What can hang from each mark
puda: runup
runup: muki ninek niza puda
niza: runup
giziz: ninek niza
muki: runup
ribo: bipa fuge ninek niza puda
ninek: giziz ribo runup
bipa: ribo

Each row was made from one small tree. The marks that hang from a mark follow it in brackets, in alphabetical order. Every link used is in the known rows. Write each row's tree.
In the rows, 128 means zero.
Known rows
giziz[ninek[runup[muki]] niza]: [165  56 144 134 170 133 139 129 161 101 159 122 161 131 130 123 160  95
 120  80 145 157 113 137 116 115 146 133 195  94 125 141 104  96 123 152
 145 132 145 210 107  79]
muki[runup[ninek niza puda]]: [148 168 115 179 106  88 149 131 108 115  97 127 120 168 135 124 172  93
  61 118  75 189 155 122 134 126 154 152 146 118  86 169  88 165 111 136
 118 182 122 136 165 111]
giziz[ninek niza[runup[puda]]]: [119  80 119 121 146 118 134 117 124  98 149 100 140 157  97 117 149  70
 135  76 118 181 107 153 101 134 143  86 158  93 112 142  89 111 186 143
 153 143 155 124 101  90]
runup[muki ninek[ribo[bipa]]]: [141 121  75 133 151 111  60 177 139 156 104 148 141 122 128 149 122 107
 120 162 127 178 114 119 133 145 139 192 170 125 106 159  99 116  88 152
  76 136 104 157 133  88]
puda[runup[muki niza]]: [151 168 163 148 135 100 147 130 136 101 121 124 130 156 146 136 157 114
 104  91 124 188 140 142 146  70 167 136 186 132 105 134 126 181  92 137
 124 110 128 166 170 108]
giziz[ninek[runup]]: [160  94 111 135 140 143  80 143 150  93 156 116 152 126 116 134 197 114
 167  93 114 164 135 133 147 128 138 131 175  83 133 120  95 125 111 184
 142 147 142 226 116  69]
giziz[niza]: [161 104 156  99 149 113 161 114 134  78 148 126 150 135 136 142 163 136
 168 118 123 175  89 151 113 110 116 123 162  86 138 122 105 104 113 149
 142 105 164 135 105 123]
ribo[bipa puda[runup]]: [135 173 151 139 131 146  71 120 123  95 162 130 131 143 129 157 167 151
 156 117  99 150 114 167 143 157 109 141 185 114 128 136 133 143 134 150
 145 120 141 109 134  74]
muki[runup[ninek[giziz ribo] niza]]: [145 139  68 134 123 110  84 159 147 119 140 126 134 164  80 147 142 105
 136 115  77 163 145  96 132 106 155 163 129 140  84 148 105 123  89 151
  84 207 107 188 136 110]
ribo[bipa niza]: [153 167 123 110 127 139  82 129 138 102 179 118 145 102 117 154 154 163
 153 150 130 167  95 142 113 147 126 139 168  91 107 141 120 104 142 137
 108 104 130 107 113 109]
puda[runup[muki]]: [148 128 164 153 148 102 118 120 127 107 123 135 149 138 147 141 158 141
 118  99 134 169 125 156 145  86 146 142 182 124 122 129 141 156  77 149
 136  88 147 183 150 100]
giziz[ninek]: [146  98 134 116 137 122  91 119 140  85 140 125 135 140 116 139 179 133
 172 109 137 168 117 132 135 119 134 121 176  81 146 112  94 133 134 165
 135 128 152 178 108  99]
muki[runup[ninek[ribo] puda]]: [131 126  82 167 131  98  67 132 106 149  94 129 134 158 121 134 161 101
 105 122  74 167 144 125 137 150 139 163 142 129 115 165  97 141  94 160
 126 184 137 173 141  94]
runup[muki niza]: [152 149 151 134 125 115 161 157 140 104  99 128 136 140 165 143 161 105
 114 121 134 187 133 130 136  82 153 153 181 123 109 125  96 167 101 134
 107 125 118 150 155 112]
ribo[bipa fuge ninek[giziz]]: [128 194 137  82 134 145 116 190 168  64 188  91 146  96  64 158 143 149
 172 133 123 112  76 119 118 119 131 186 147  98 115 113 115  97 141 120
  88 126 133 135 124 118]
puda[runup[ninek niza]]: [166 169 123 142 133  85 134 119 132  88 132 130 123 166 110 133 157 128
 102 123  86 199 135 134 141  91 153 121 159 112  94 139 124 173  99 156
 113 142 119 145 164 122]
runup[muki ninek[giziz]]: [144  96 100 136 146 110 124 182 157 135 118 142 168 139 129 141 130 127
  99 159 144 155 102 118 107  98 123 190 127 121  98 133 132 115  82 137
  87 140 118 179 136 118]
puda[runup[muki ninek niza]]: [160 159 132 158 146  79 148 130 138 110 114 138 133 162 134 127 140 118
  57 120 112 193 139 133 138  80 162 141 176 134  89 150 132 171  84 139
 103 131 112 158 177 116]
bipa[ribo[puda[runup]]]: [151 146 139 108 129 140 133  94 131 100 122 115 132 127 166 158 186 119
 147  87  93 137 113 189 140 140 104  98 175 144 147  96 154 126 105 156
 151 130 165 125 116  76]
puda[runup[ninek]]: [160 135 123 144 146  87 104 108 124  98 134 138 142 153 114 138 163 149
 118 130  96 179 116 148 140 106 131 127 150 101 115 132 143 144  80 167
 123 121 143 162 146 115]
ribo[fuge niza puda]: [125 205 142  99 143 146 140 114 155  65 156  71 153 108 148 168 196 169
 110 134  99  89  78 170 111 153  86  99 151 114 139  93 148 116 182 137
 133 143 164 114 101 124]
bipa[ribo[fuge]]: [158 179 148  75 126 116 193 126 136  82 111  89 137  83 146 163 208 111
 151 107 107 132  89 165 136 120 124 111 124 119 137  76 121 105  86 141
 109 111 183 153 101 104]
muki[runup[puda]]: [136 140 151 175 111 111 113 121  97 113 112 120 136 145 147 133 192 121
 123  97  98 164 143 144 138 128 139 154 147 110 123 142  96 148 102 145
 156 137 162 158 141  92]
muki[runup]: [160 122 147 159 114 107 112 101 114  83 128 133 153 131 145 145 194 144
 151  92 107 163 133 142 147 106 141 127 161 101 124 114 113 119  82 159
 132 128 170 180 126  91]
ribo[ninek[giziz runup] puda]: [133 113  99 120 136 193  98 198 179  84 167 109 179 126 118 155 156 138
 167 116  95 102 111 141 116 134  97 169 188 122 122 104 135 116 135 168
 146 188 120 175 131  89]
niza[runup[ninek]]: [147  98  64 141 128  97 119 151 121  94 110 127 170 134 130 141 154 106
 125 129  95 187 111 156 128 110 140  95 130 100  87 110 133 108 104 177
  97 143 131 149 126  96]
bipa[ribo[fuge ninek puda[runup]]]: [138 205 158  86 145 141 166 102 157  51 133  77 128 104 134 158 179 135
 122  78  87  84  88 185 140 134 114  97 196 140 160  69 163 121 138 142
 142 142 179 117 118 100]
niza[runup[muki ninek[giziz] puda]]: [103  93  65 160 134 113 130 205 133 160 101 117 172 149 123 128 116  68
  63 140 126 165 113 137  99 112 137 168 102 146  61 152 133 133 117 128
  92 161 113 155 151  95]
niza[runup[muki ninek[ribo] puda]]: [107  97  44 155 146 102  90 192 122 173  61 119 157 145 142 134 119  50
  74 127 103 180 132 145 121 134 147 143 140 151  91 152 111 146 112 157
 102 170 109 163 146  81]
ninek[ribo]: [141 120 102 100 144 129  70 151 134 115 114 121 140 128 130 162 171 120
 198 124 107 172 118 135 145 124 124 141 162 112 151 114  94 139  95 180
 127 134 138 180 116 101]

Which tree is each row?
[147 132 101 130 135 109 152 191 164 126 120 133 147 154 122 138 128 106
  85 155 134 171 120 106 112  84 143 182 132 134  76 145 116 142  93 122
  70 159  95 163 157 127]	runup[muki ninek[giziz] niza]
[117 150 118 134 170 146  59 104 152 135 151 106 151 139 150 160 137 147
 104 104 112 113 113 165 124 138 111 114 207 165 140 131 167 144 150 152
 142 148 129 150 124  96]	ninek[ribo[niza puda[runup[muki]]]]
[119 101  77 173 133  96 140 179 113 146  66 126 166 144 156 125 135  71
  47 133 115 182 122 154 116 120 147 140 136 129  81 145 123 143 113 144
 102 144 123 138 155  91]	niza[runup[muki ninek puda]]
[129 164 149 149 122 119 167 177 130 132  80 119 123 152 172 132 160  79
  81 124 127 194 142 134 126 104 146 171 172 135 109 155  77 194 122 116
 122 137 113 133 172 111]	runup[muki niza puda]
[153 192 133 114 135 150 121 182 159  60 171  87 152  79 100 150 179 134
 155 111  92 125 102 138 141 136 144 173 177  89 110 118 106 107 122 156
 109 132 138 169 136  85]	ribo[bipa fuge ninek[runup]]
[152 191 134  60 141 138 183 112 173  60 153  65 142  60 125 160 166 145
 120 111 119 100  71 158 110 121 130  99 175 118 138  76 152  77 147 124
 102 126 175 116  95 129]	bipa[ribo[fuge ninek niza]]
[148 150  79 123 166 103  55  98 146 124 162 114 141 137  93 147 135 156
 115 133  88 160 111 142 130 132 131 109 162 127 117 144 158 129 115 175
 118 146 127 157 124 118]	puda[runup[ninek[ribo[niza]]]]
[154 123  79  98 116 137 143 109 135 100 140  89 165  84 143 157 160  95
 137  94 113 159  97 182 112 119 141  48 142 131  96  88 160  73 120 150
 102 123 157 117  87  86]	bipa[ribo[niza[runup]]]
[143  76  99 103 173 169  66 129 163 103 167 107 146 150 113 147 166  96
 181  79  86 130 115 149 121 175 103 113 198 112 160 131  96  97 169 184
 169 194 145 188  84  67]	giziz[ninek[ribo[puda] runup] niza]
[145 127 115 184 120  91 118 122 102 122  97 136 141 154 139 125 176 119
  76 125  87 169 136 136 132 138 136 156 140 110 105 158 108 140  95 147
 130 163 149 152 147 104]	muki[runup[ninek puda]]
[139 106 117 153 135 149  89 160 134 124 138 105 138 139 114 128 193  90
 137 100 105 167 141 138 138 147 135 154 163  94 131 148  78 153 138 168
 164 161 138 203 135  70]	giziz[ninek[runup[puda]]]
[140 170 108 142 119 101 153 166 125 122  91 125 116 163 136 127 159  90
  82 156  90 200 133 126 125 126 134 157 143 113  91 158  80 182 126 138
 114 164 105 115 168 126]	runup[ninek niza puda]
[132 219 108  80 148 135  76 143 150 104 179  78 136  84  91 171 163 146
 160 137 102 124  82 137 124 158 127 142 143 111 123 130 115  97 155 138
  95 125 143 136  97 108]	ninek[ribo[bipa fuge niza]]
[158  89 109  98 158 106 152 146 154 100 169 134 160 149  95 140 130 133
 142 153 118 162  74 124  86 111 107 157 115  99 100 140 122  80 111 136
 110 141 139 138 105 138]	runup[ninek[giziz[niza]]]
[121 125 105  72 152 173  67 167 159 123 187 120 140 145  94 168 121 117
 208 135 108 130  81 136  96 177  83 175 155 130 125 150 102  79 160 134
 125 162 123 107  85  92]	ninek[giziz[niza] ribo[bipa puda]]
[127 234 164 120 140 131 109 119 130  66 166  95 127 127 119 161 190 152
 139 106  85 113  97 175 145 157 106 132 158 112 127 122 141 138 149 139
 138 117 158 120 130  84]	ribo[bipa fuge puda[runup]]
[155  54 110 116 182 140  92 139 168 129 149 120 156 135 111 136 146  80
 146  75 131 155 121 125 124 129 148 141 201 117 138 144  90  96 124 167
 141 153 141 229 100  71]	giziz[ninek[ribo runup[muki]] niza]
[120 172 107  73 147 134  99 184 157 100 147  84 146 121  85 173 171 122
 194 125 103 121  90 125 130 118 116 165  96 129 130 103 109 119 110 150
 104 149 148 201 107 118]	ninek[giziz ribo[fuge]]
[143  76 122  80 170 125  83 106 153  96 159 115 130 150  88 142 148 113
 199  92 126 168 100 125 119 134 129 113 185  96 156 130  78 100 151 161
 140 145 150 173  76 104]	giziz[ninek[ribo] niza]
[136 199 128  66 143 162 177 111 176  59 150  63 145  67 150 167 173 147
 110 110 103  66  67 177 104 155  96  90 195 132 152  68 163  82 184 127
 119 156 170  87  90 120]	bipa[ribo[fuge ninek niza puda]]
[131 135 104 137 145 128  92 137 146 108 158 129 151 172 108 149 147 150
 118 138  89 127 102 148 120 131  92 148 133 128 110 125 162 134 119 155
 132 167 126 143 134 108]	ribo[puda[runup[ninek[giziz]]]]
[119 149  84  99 168 106 119 195 168 134 115 105 157 124 100 157 142 110
 108 151 117 114  93 113 117 111 123 191 101 142 109 121 129 114  88 137
  71 162 122 207 128 122]	runup[muki ninek[giziz ribo[fuge]]]
[140  86  72 160 136  91 134 163 130 117  88 137 183 130 153 136 138  95
  78 128 124 182 114 151 124  96 146 115 147 118  82 116 141 114  96 163
  86 134 127 164 136  92]	niza[runup[muki ninek]]
[112 118  96 141 143 159 112 143 167  86 137  96 186 111 165 150 114 137
  78 104 132 109  99 171 101 123 122  86 229 138 111  97 174 102 196 146
 117 161 126 103 118  99]	ribo[ninek niza[runup[muki]] puda]
[133 198 119  85 139 126  82 167 133 100 141  98 129  99  98 167 175 118
 189 129  97 147  99 135 144 151 129 162 135 106 129 122  88 118 118 148
  98 123 140 160 110  94]	ninek[ribo[bipa fuge]]
[141 175 152 170  97 111 140 130 106 101 107 116 119 163 143 131 187  96
 105  91  86 183 158 130 140 116 158 147 161 120 100 155  76 172 117 129
 138 161 140 141 160 101]	muki[runup[niza puda]]
[122 224 135  94 144 166 118 136 171  51 183  76 146  85 116 164 153 179
 118 138 108  80  68 156 107 173  99 132 202 103 133 108 144  94 217 126
 113 146 139  74 106 115]	ribo[bipa fuge ninek niza puda]
[109 183 111  88 153 152  44 147 153  90 156  90 115 123  91 164 179 115
 173 113 102 108 102 137 141 196 110 140 176 107 159 120  87 118 198 151
 119 169 140 155  89  74]	giziz[ninek[ribo[bipa fuge puda]]]
[163 130 106 123 140 158 105 144 170  79 178  96 173  92 121 145 157 160
 140 114 107 137 107 143 118 120 132 130 208  99 118 116 141 105 131 168
 132 143 133 166 125 107]	ribo[ninek[runup] niza]
[143 156 131 167 120 140 155 197 136 140  94 113 138 140 167 128 172  64
  78 107 105 183 157 134 136 112 153 182 167 133  88 164  81 190  99 139
 132 155 107 175 182  83]	ninek[runup[muki niza puda]]
[127 252 160 118 146 142 103  96 146  70 203  76 132 111 109 164 177 179
 108 121  90  95  87 176 124 164 104 116 163 116 123 124 165 119 188 130
 133 123 153  96 115 101]	ribo[bipa fuge niza puda[runup]]
[111 110 110 163 124 116 131 178 112 138  79 111 162 133 165 134 151  69
  91 104 128 182 127 161 124 110 148 133 148 132  94 136 114 156 119 141
 126 121 133 145 151  81]	niza[runup[muki puda]]
